Each row was made from one small tree. The marks that hang from a mark follow it in brackets, in the order of their numbers. Every link used is in the known rows. Write each row's tree.
In the rows, 128 means zero.
Known rows
k_367(k_59 k_312(k_397 k_405 k_709)): [105 161  91 173 136 137 179 151 123 111 106 139 160 159 151 135 166 144
 137 166 145]
k_132(k_405(k_312(k_367(k_59) k_397)) k_555): [ 88 123 181 171 111 119 168 138 135 119 101 133 130 181 130 124 153 139
 241 134 194]
k_59(k_367(k_312)): [ 67 134 127 158 114  99 188 154 103 116  91 114 142 147 138 112 138 121
 123 124 145]
k_367(k_59 k_312(k_397(k_448) k_405 k_709)): [123 153  84 188 144 125 157 137 132 119 138 157 169 156 160 135 149 147
 135 161 146]
k_59(k_367(k_312(k_397(k_132 k_448) k_405 k_709))): [118 132 116 198 140 103 155 142 151 130 124 158 150 135 149 149 138 118
 127 161 169]
k_405(k_132(k_397 k_555) k_312(k_367(k_59))): [ 83 140 183 180 129 117 170 116 178 117 118 120 163 170  96 118 151 111
 181 138 205]
k_405(k_132 k_312(k_367(k_59) k_397(k_448))): [ 95 127 150 201 127  97 159  99 178 100 156 157 149 166 150 112 138 126
 201 172 206]
k_132(k_397): [ 51 146 141 177 112 161 167 144 139 129 142 121 152 143 133 109 129 120
 169 127 156]
k_132(k_397(k_448) k_405): [ 68 139 147 205 116 138 139 143 147 140 155 151 159 152 144 116 101 130
 178 110 171]
k_132(k_397(k_448) k_405(k_312(k_367(k_59)))): [ 92 126 162 187 135  98 145 117 147 135 141 174 158 174 157 118 113 123
 197 127 195]
k_367(k_312(k_397(k_132) k_405)): [ 88 151 112 181 114 127 147 153 123 121  98 135 147 164 141 143 145 119
 156 178 163]
k_312(k_405(k_132(k_555))): [ 65 154 141 198 117 152 169 145 132 117 107  85 137 146  92 139 137 140
 139 158 169]
k_312(k_709): [ 54 138 105 168 131 160 195 157 134  93 147 110 144 121 146 105 136 135
 144 146 132]
k_397(k_132(k_405 k_555)): [ 72 117 142 179 101 119 144 180 130 119 104  97 141 154 111 131 120 120
 173 132 152]
k_312(k_367 k_405(k_132(k_397 k_555)) k_709): [ 79 153 167 205 145 182 168 130 187 152 126 112 142 134  85 153 156 132
 151 143 205]
k_397(k_132(k_405 k_555) k_312(k_709) k_448): [112 116 125 189 129  97 123 163 157 103 131 128 165 140 126 130 107 105
 152 146 143]
k_709(k_59(k_367(k_312(k_397(k_132(k_555)) k_405)))): [110 136 163 165 113 118 159 151 122 134  59  99 106 170  89 162 151 139
 139 148 168]
k_405(k_132 k_312): [ 49 152 140 184 126 118 198 127 146  61 126 118 148 147 134  95 120 127
 151 167 182]
k_397(k_132(k_555)): [ 66 117 130 168 105 133 151 165 133 117 126  86 145 139 107 125 130 111
 166 145 138]
k_405(k_132): [ 51 143 129 192 111 132 177 147 149  93 129  99 143 143 126 105 127 129
 142 158 164]
k_312(k_367(k_59) k_397(k_448) k_405(k_132(k_555))): [113 127 156 214 118 131 131 118 166 159 137 122 137 164 105 155 153 141
 187 164 194]

Which tree is each row?
[121 164 130 205 133 105 126 127 154 143 118 130 198 177  94 147 135 128
 112 137 177] | k_367(k_59 k_312(k_405(k_132(k_397(k_448) k_555))))
[ 76 147 125 166 124 107 187 148  84 128  76 119 131 148 136 136 135 132
 110 138 151] | k_59(k_367(k_312(k_405)))
[134 139  78 191 141 103 134 145 148 120 135 160 177 158 157 145 143 125
 126 181 147] | k_367(k_59 k_312(k_397(k_132 k_448) k_405 k_709))
[ 91 145  77 149 137 111 185 163 121  88 116 119 174 149 150 108 152 133
 110 145 120] | k_367(k_59 k_312(k_709))
[ 82 133 183 161 142 123 221 151 127  79  83 104 104 144 109 119 126 159
 143 115 175] | k_132(k_405(k_312(k_709(k_59(k_367)))) k_555)
[ 77 156 101 147 141 144 196 156 125  77 109 106 134 145 131 110 142 158
 101 147 131] | k_367(k_312(k_709(k_59)))
[ 79 148 174 177 104 135 139 158 138 132  98 121 159 166 106 122 123 109
 182 114 164] | k_132(k_397(k_312) k_405 k_555)
[ 91 147 176 199 158 113 196 105 197  85 144 141 140 135 119 109 114 135
 109 138 206] | k_405(k_132(k_397(k_448)) k_312(k_709(k_59(k_367))))
[ 65 128 132 155 140 165 193 144 140 105 131 100  95 131 130 119 144 155
 144 152 151] | k_312(k_367 k_709(k_59))
[ 79 113 120 199 113  96 129 162 137 118 142 135 146 149 153 121  92 120
 162 144 153] | k_397(k_132(k_405) k_448)
[100 145 126 171 124 125 162 176 159  86  89 134 129 168 135 129 141 147
 140 160 166] | k_367(k_312(k_397(k_132(k_405)) k_709(k_59)))
[117 115 121 185 147 122 123 133 147 138 136 131 141 129 118 158 127 101
 148 174 154] | k_397(k_132(k_555) k_312(k_367 k_405 k_709) k_448)
[ 91 141 147 199 115 129 157 131 155 146 111 123 121 167 133 142 160 135
 176 182 194] | k_312(k_367(k_59) k_397 k_405(k_132))
[ 92 125 167 181 120 138 122 117 156 156 149 134 155 148 106 129 129  99
 195 121 169] | k_132(k_397(k_312(k_367) k_448) k_555)
[102 115 138 208 118 140 135 163 181 119 154 136 153 142 126 136 129 133
 198 135 170] | k_312(k_397(k_132(k_405 k_555) k_448) k_709)
[ 91 146 106 159 104 112 166 153 122 107 109 128 164 173 149 110 158 131
 168 149 141] | k_367(k_59 k_312(k_397))
[ 53 155 167 182 124 136 182 140 135  98 117 151 153 161 145 106 111 126
 187 124 190] | k_132(k_397 k_405(k_312))
[120 111 143 178 135  69 145 159 150 101 104 132 118 142 140 126  98 117
 106 150 152] | k_397(k_132(k_405) k_312(k_709(k_59(k_367))) k_448)
[ 60 143 141 197 124 141 169 133 138 133 112 111 114 146 124 138 138 134
 146 176 189] | k_312(k_367 k_405(k_132))
